Each row was made from one walk, in order. Every step used is in the known rows, and no mark comes twice. Write each row's walk.
(in the rows, 128 means zero)
Known rows:
c, a, g, m: [124 132 153 100  99  62 147 110 156  73 104 149 119 110 124 123 130  72
 177 146 140 127 158 182 128 134 155 121 119  92 158 181 137 135 122 129
  86 120 204  78 142]
m, g, w, r: [158 136 137  77  79 104 172  94  80 105 131 142 120 115  90 150 139  76
  93 141 121 101 152 162 132 135 141 183 110 102 152 188  92 103 126 144
  71 122 174  94 143]
k, r, m, g, a: [153 178 177  66 111 121 155 130 118  95 121 152 143 161  85 138 140  84
  83 180 124 111 148 179 128 163 139 154  94 110 132 148  73 136  96 192
  68 143 193 120 146]
a, g, w, r, k: [155 146 156 105  85 104 206  99  97 112 136 140 126 111  83 153  99  50
 116 134 149 114 155 161 145  99 140 168 109 104 159 196 100 114 100 121
  69 100 206  92 165]
g, a: [122 152 142 106 149 112 152 133 140  88 103 142 122 120  84 126 113 101
 102 139 128 101 145 166 142 159 151 135 136 119 149 172  90 140  95 157
 104 129 197 107 154]
g, w: [124 112 137  95 125 100 157 113 118  69 117 139 134 128 114 133 150  95
 111 134 122  95 142 151 133 132 145 153 136 113 163 181  92 114 127 149
  81 115 184  94 134]
w, b, j: [127 141 121 101 125  86  99 113  96  93 112 164 144 109 140 130 123  50
  96 137 135 104 140 175 126 140 143 163 126 131 133 165 116 103 136 143
  81 134 156  93 114]
e, b, j, d: [108 130 133  99 126  94 117 149 106 117 112 172 153 129 130 109 134  82
 134 144 124  83 136 173 176 140 148 140 145 136 134 202 109  72 129 140
  93 144 165  60 128]
x, w, b: [112 143 118 128 107  89 101 113  91 112 135 134 143 101  86 121 129  77
  93 120 115 132 152 133 151 145 148 154 111 135 141 167 102 110 145 135
  87 133 171 107 120]
x, w, b, e: [120 144 137 125 113  87  78 138  97 119 149 127 164 109 106 107 110  72
  79 117 103 149 151 134 138 152 143 164 117 140 134 160 115 132 124 119
  94 141 186 102 112]
k, r, m, g, w: [157 139 173  55  84 111 162 107  97  76 138 150 154 168 114 146 170  83
  89 176 117 101 144 162 122 137 133 171  96 103 145 156  73 108 128 184
  44 131 183 107 127]
j, d, e, b, w: [ 96 126 120  90  76  83 147 184  99 124 139 165 193 119 145 108 135  85
 122 121 123  96 143 159 154 151 160 157 114 127 130 202  97  76 120 148
 150 146 179  72 124]
d, e, b, w, r: [127 141 121  87  69  82 195 164  88 122 131 166 173  95 130 108 107  65
 106 118 143 102 140 159 131 121 144 186 119 120 133 192 106  61 132 143
 146 124 161  85 131]
w, r, m: [154 149 133  86 120 102 181 121 105  92 125 165 149  96  86 119 140  69
 104 148 150  91 152 166 122 158 146 191 100 114 139 147 126 111 125 142
  84 134 166 117 151]
z, r, m, g, w: [156 134 168  54  94  92 134 105 119  88 128 144 139 139 107 139 184  80
  99 145 109  89 151 195 141 137 151 154  99  99 182 164  86 113 134 170
  46 114 187  80 114]
k, r, w, b, e, d: [118 163 153 137  48 121 124 155 102 128 134 145 209 130 128 122  97  42
  77 119 101 142 135 137 123 152 134 209 114 131 127 152 101 111  84 146
 115 143 199 106 144]
c, a, g, w, r: [147 130 136 107  92  73 184  94 128  94 134 132 127 117 115 141 114  59
 142 134 165 109 152 151 135 111 144 163 106  99 166 194 140 109 125 118
  75 107 215  93 139]
d, e, b, j: [127 132 131  85 100  80 177 163 114  85 105 183 152 151 175 110 122  82
 117 142 123  86 135 177 134 120 145 158 141 125 145 181 109  83 136 161
 108 128 160  76 105]
b, w: [115 135 123 107 126  78 125 140 123  92 116 144 163 107 139 129 140  90
 103 135 122 105 141 171 142 134 141 149 110 127 136 175  96 112 134 137
 115 129 178 102 139]
a, g, m, r: [160 130 144  99 116  92 156  89 121  74 122 151 136 105  91 128 131  70
 144 122 154 134 167 166 173 142 168 121 134  87 161 165 123 148 107 139
  53 119 174  69 136]
b, e: [132 136 149 107 139 103 119 155 134  86 119 147 151 125 143 116 116  95
  97 129 100 114 143 162 123 159 146 169 128 118 140 159 122 149  97 138
 102 141 192 102 130]
j, d, e: [114 128 116 101 113 105 153 166 118  91 134 164 159 133 136 118 147  96
 118 115 106  92 155 155 129 181 175 167 104 119 138 176 118 141 102 164
 121 153 188 104 138]
b, w, r: [133 148 117 107 117  87 156 132 103 110 126 146 160  83 106 126 124  71
  96 127 139 106 145 164 138 128 140 171 106 127 130 177 109  99 135 121
 117 127 168 107 150]
c, a, g: [125 137 139 125 113  75 136 123 158  86 109 145 128 130 157 144 117  80
 148 138 136 111 150 166 143 138 153 146  95 100 157 179 150 135 114 139
  87 125 216 102 132]
x, w: [114 142 124 134 124  88 136 129 124  94 123 135 131 127  97 115 145 114
 105 131 100 120 153 136 165 137 150 136 115 136 147 171  95 124 145 132
  89 129 182 114 136]
d, e: [127 133 123 101 112  98 176 157 126  70 116 164 144 134 152 125 134  96
 105 120 108  98 149 160 109 158 161 173 115 109 145 161 115 139 117 171
 117 136 179 114 130]
e, b, w, r: [125 143 127  99  92  90 162 138  89 131 122 155 161  75 100 113 104  71
 110 129 148 104 137 160 157 115 134 170 130 125 134 201 101  50 134 126
 122 123 154  79 141]
x, w, r: [136 153 119 132 118  94 169 121 105 111 136 134 126  98  65 110 126  93
 100 123 120 118 155 131 161 129 144 160 110 138 142 174 109 112 144 118
  94 128 173 118 152]
c, a, g, m, r, k: [150 143 165 124  98  73 218 104 116  82 116 168 134 127 110 143 122  60
 147 151 157 146 164 182 146 133 152  88 132  85 162 198 144 153  98  97
  72 121 204  77 167]
a, g, m: [136 137 154  87 102  86 134 103 142  78 108 144 118  99 101 117 126  71
 160 130 132 123 161 179 146 134 160 141 123  93 155 168 105 132 109 149
  78 120 183  75 137]
c, a: [113 133 132 126 129  81 158 135 137  76 101 160 132 129 149 135 135 101
 123 149 123 101 141 165 120 152 147 142 121 109 153 186 142 126 132 132
 106 137 196 111 144]
j, d: [111 130 124 114 133 115 121 140 118  99 125 154 146 114 107 126 144  97
 122 124 113  91 152 157 155 176 167 152 116 121 138 183 113 128 109 148
 102 151 185  99 150]
m, r, w, b, e: [146 143 127 124 101  92 111 131  98 112 135 147 208 104 129 116 111  47
  51 103 132 143 147 138 142 192 154 177 119 115 142 141 153 135  86 116
 102 134 181  97 132]
e, b: [114 127 143 104 111 110 145 135 109  99  99 165 136 109 120 117 113 100
 124 129 120  95 137 158 155 140 146 162 144 109 153 191 104  79 126 158
  99 129 165  78 129]
k, r: [131 141 148 112 130 124 142 135 125  80 116 154 142 140 120 129 122 103
 101 134 110 108 141 143 136 138 147 167 124 122 136 165 100 125 119 179
  83 136 174 120 140]
m, g, w, r, k: [156 151 157  90  67 108 215 100  60 118 127 155 119 123  84 162 126  64
  84 156 112 109 148 174 124 122 132 168 110 104 150 210  87 110 112 124
  74 122 185  99 172]
r, k: [121 148 150 125 120 111 186 139 106  90 103 166 130 126 119 142 119  89
 101 145 106 107 141 174 131 140 142 148 125 118 147 189 102 132 105 131
 102 133 187 113 168]

Write each row's walk:
[106 130 135  99 104  85 129 146 106 113 111 154 166 103 134 116 121  89
 117 134 128 101 135 168 158 122 137 148 133 125 141 197  89  62 141 140
 121 123 165  73 126]  e, b, w
[138 119 143  95 110  94 135  98 137  78 127 126 129 129 122 142 127  77
 135 125 136 103 153 153 157 117 152 157 110 102 168 174  94 119 113 153
  63 105 204  84 123]  a, g, w
[115 137 113  88  71  89 173 173  82 141 150 167 191  96 114 103 120  64
 114 117 140  97 148 157 150 143 156 175 111 128 124 209 110  63 120 134
 146 143 170  74 141]  j, d, e, b, w, r
[113 137 116 106 131  92  79 126  89 112 130 161 157 107 124 127 136  47
 108 131 135  99 145 172 143 163 157 154 116 137 123 178 121 103 122 139
  84 150 166  86 125]  w, b, j, d
[155 165 133  68  81  78 147 121  82 117 141 156 169  98 110 136 157  57
  85 167 136 104 152 190 128 147 134 179  65 113 123 153 101  96 135 132
  93 139 166 109 145]  b, w, r, m, g
[113 155 130 109  94  95  92 138 109 121 129 152 198 133 129 117 134  40
  84 136 128 111 138 151 148 163 149 168 100 155 113 158 118  88 110 150
  95 139 171 105 140]  k, r, w, b, j, d
[107 125 127  92  87 108 155 172 102 111 125 176 164 129 128 107 128  95
 131 116 114  89 148 151 147 168 171 169 129 114 143 200 112  93 108 166
 127 150 177  76 127]  j, d, e, b
[146 152 148  73  97  96 132 122 103  87 117 165 144 132 128 140 166  86
 100 171 110  98 151 189 127 167 145 173  81  98 141 150 102 126 121 165
  72 143 174 108 135]  r, m, g
[148 137 155 109 115 104 225 108  85  81 114 178 139 111  76 131 138  82
 112 143 132 134 156 176 142 147 151 106 160  99 155 185 108 147 103 113
  78 131 165  81 179]  g, m, r, k
[144 133 130 104 101  83 184 109 121  78 107 158 170 102  89 107 158  79
 105 126 134 128 153 155 156 171 159 126 144 107 160 152 121 130 110 119
  95 118 162  84 166]  g, m, r, w
[110 130 125  87  80  75 166 171 109 102 121 167 179 124 161 111 124  84
 110 125 125 101 136 166 133 127 147 163 124 119 142 187  93  72 135 157
 142 127 171  79 116]  d, e, b, w
[124 146 142 114 105  86 123 139 171  96  96 140 157 106 121 114 143  91
  94 103  99 100 144 172 160 152 162 156 110 124 179 159 117 117 116 149
 108 105 185  97 142]  z, r, w
[149 141 132 100  64  79 124  80 108 101 126 144 178  77  84 120 124  21
 115 106 162 151 166 156 164 167 168 147 117  93 158 143 132 120  97 129
  76 113 171  68 138]  a, g, m, r, w, b
[110 151 134 151  73 104 110 138  79 135 151 133 167 120  97 120 109  66
  97 117  95 152 149 135 147 135 136 174 122 138 139 172  90 125 119 114
  99 149 201  91 123]  x, w, b, e, d
[143 138 139 119  81  49 181 101 155  81 111 149 164 120 126 120 144  61
 142 136 156 139 163 163 159 159 161 110 114  91 169 163 159 135 106 103
  89 111 201  77 155]  c, a, g, m, r, w
[142 140 116 129 114  95 168 124 121  86 109 154 178 120 121 126 145  87
  75 118 129 112 148 142 165 174 160 149 117 114 158 151 134 133 106 127
  97 120 176 110 155]  m, r, w
[156 170 135  91  82  84 159 111  83 122 144 145 137 117  72 124 161  79
  87 163 114 117 164 159 150 148 139 172  69 120 137 152 100 109 146 127
  70 137 171 118 141]  x, w, r, m, g
[119 135 114  94 127  83 154 168 123  86 127 174 160 157 164 116 152  82
 114 134 114  84 148 174 130 160 167 150 111 135 128 171 120 133 115 152
 110 151 179  99 129]  b, j, d, e
[155 130 138  72 110  97 199 103  94  83 140 150 151 109  74 122 157  65
 104 151 157  86 148 155 119 136 138 183 113 111 152 160 107  96 129 136
  71 119 177 103 145]  g, w, r, m
[112 154 135 137  53 102 117 147  99 130 125 146 195 109 133 121 104  40
  89 118 102 134 138 155 125 165 138 202 111 124 139 156 109 114  87 121
 123 138 201  94 144]  r, w, b, e, d
[146 134 148  54  69  94 114  86  62  94 141 151 155 121 105 149 166  44
  86 158 135 107 149 173 109 158 141 184  92  97 148 157  90  95 132 162
  55 130 172  88 113]  r, m, g, w, b
[120 126 134  91  87 101 179 162 111  90 111 177 147 129 146 113 116  95
 117 122 118  94 141 157 127 146 158 175 137 107 153 185 109  89 122 174
 125 134 168  85 119]  d, e, b
[139 123 143  81  90 101 143 102  98  85 120 140 126 143 123 153 155  93
 100 148 102 103 146 168 134 140 144 159 112  99 160 183  81 117 126 159
  68 124 183  88 131]  m, g, w
[139 140 109 126  94  97 130 106  93 105 124 155 190  93 112 129 130  54
  64 107 143 128 150 138 152 185 161 168 114 113 149 149 139 112 106 130
  96 127 164 101 142]  m, r, w, b
[158 146 162 111 103  96 202  96 101  88 121 163 135 111  84 140 116  60
 133 134 146 142 167 179 164 132 159 108 135  88 161 181 114 155  88 119
  58 119 183  75 163]  a, g, m, r, k
[127 151 144 118 101 106 150 144 145  88 106 146 172 139 128 118 133  92
  86 134 107 111 138 140 140 151 146 173 110 131 140 148 107 112 110 164
 107 124 182 129 157]  k, r, w
[154 140 166  51  69 113 123  93  63  95 150 151 164 142 104 149 155  44
  77 163 132 117 145 156 106 146 135 191  92 102 136 153  80  91 126 189
  43 134 174  99 117]  k, r, m, g, w, b
[167 136 145  71  96  90 173  89 114  91 147 137 146 111  81 131 137  43
 127 141 172  95 158 157 141 124 145 186  87  98 159 151 111 104 113 140
  52 106 194  95 133]  a, g, w, r, m
[122 156 146 111  78  95 207 144  69 145 118 170 163  81  97 125  93  60
 101 144 140 111 135 173 149 101 123 156 130 126 131 221  94  55 124 105
 127 122 165  80 168]  e, b, w, r, k
[128 148 153 108  93  86  68 147 145 123 124 135 188  91 127 101 111  47
  71  89 101 130 142 168 135 169 158 183 110 125 160 149 139 126  95 140
 113 117 190  87 118]  z, r, w, b, e
[146 141 139 137 132 116 210 124  85  90 120 174 149 128 107 151 125  90
  81 136 129 118 150 162 155 147 150 128 135 106 154 185 120 144 100 118
  79 134 177 106 168]  m, r, k
[155 134 165  50  73  88  95 112  70 104 156 144 177 130 122 136 145  37
  73 157 121 122 147 173  98 165 135 192  99  99 139 147 101 118 104 147
  63 136 188  83 104]  r, m, g, w, b, e
[128 119 129  83 120  80 119  97  89  84 125 148 150 123 129 135 137  47
  97 140 144 100 134 168 124 119 137 156 138 127 148 174  99  92 143 140
  64 117 166  77 109]  g, w, b, j
[150 133 153  58  90  91 152 102  97  79 129 149 146 148 119 144 182  82
  96 172 119  92 148 179 122 149 140 166  93  95 154 158  84 114 128 161
  54 128 184  98 127]  r, m, g, w
[115 143 140 132  82 120 113 139  79 119 134 153 166 109 124 133  98  53
 102 119 107 132 140 157 119 151 141 196 127 114 137 171 106 127  98 135
 103 151 194  87 126]  w, b, e, d
[153 142 138 106  86  75 155  97 142  84 113 143 165 104  99 114 140  60
 129 120 148 136 165 161 178 158 167 128 118  95 166 148 127 136  93 124
  75 107 180  75 154]  a, g, m, r, w
[122 137 140  97 124  88 141 139 113  95  95 172 137 131 144 115 120  85
 121 151 128  87 132 180 159 117 136 147 151 128 145 191 106  70 142 144
  84 127 155  70 117]  e, b, j
[136 148 123 151  61 108 145 131  81 129 138 153 214 114 121 131 111  41
  69 105 122 147 143 141 148 174 147 186 121 115 149 152 128 128  82 107
 100 140 194  85 143]  m, r, w, b, e, d
[128 147 167 119 123 107 163 140 134 100 104 162 128 112 109 136 122  91
 100 119  99 105 144 189 148 124 155 134 129 117 171 195 105 138 110 146
  89 117 190  95 154]  z, r, k
[144 142 124  95  94  62 143  93  93  87 113 165 179  99 106 108 150  28
  92 133 154 134 150 173 141 157 151 128 144 121 144 147 130 107 124 110
  80 117 143  68 141]  g, m, r, w, b, j
[155 153 164  68 103  96 117 122 129  95 115 160 137 123 119 136 169  85
 100 145  98  95 154 205 144 156 159 160  87  99 166 153 105 124 127 173
  60 129 176  92 120]  z, r, m, g
[132 160 138 121 100  88 201 139  85 124 128 157 159  88 101 138 112  61
  88 143 133 113 141 178 132 119 130 159 104 130 129 196 101 102 115 103
 124 126 178 112 182]  b, w, r, k
[106 147 111 109 100  76  84 134 110 123 121 154 189 107 131 116 143  37
  92 129 127 103 142 165 151 176 155 163 100 147 126 162 128  92 115 124
 108 135 173  92 141]  r, w, b, j, d
[149 137 143 100  84  81 126 117  97 102 132 151 200  90  99  99 125  38
  80 112 137 157 151 153 130 188 154 153 143 109 145 140 142 136  86 108
 100 129 167  73 142]  g, m, r, w, b, e
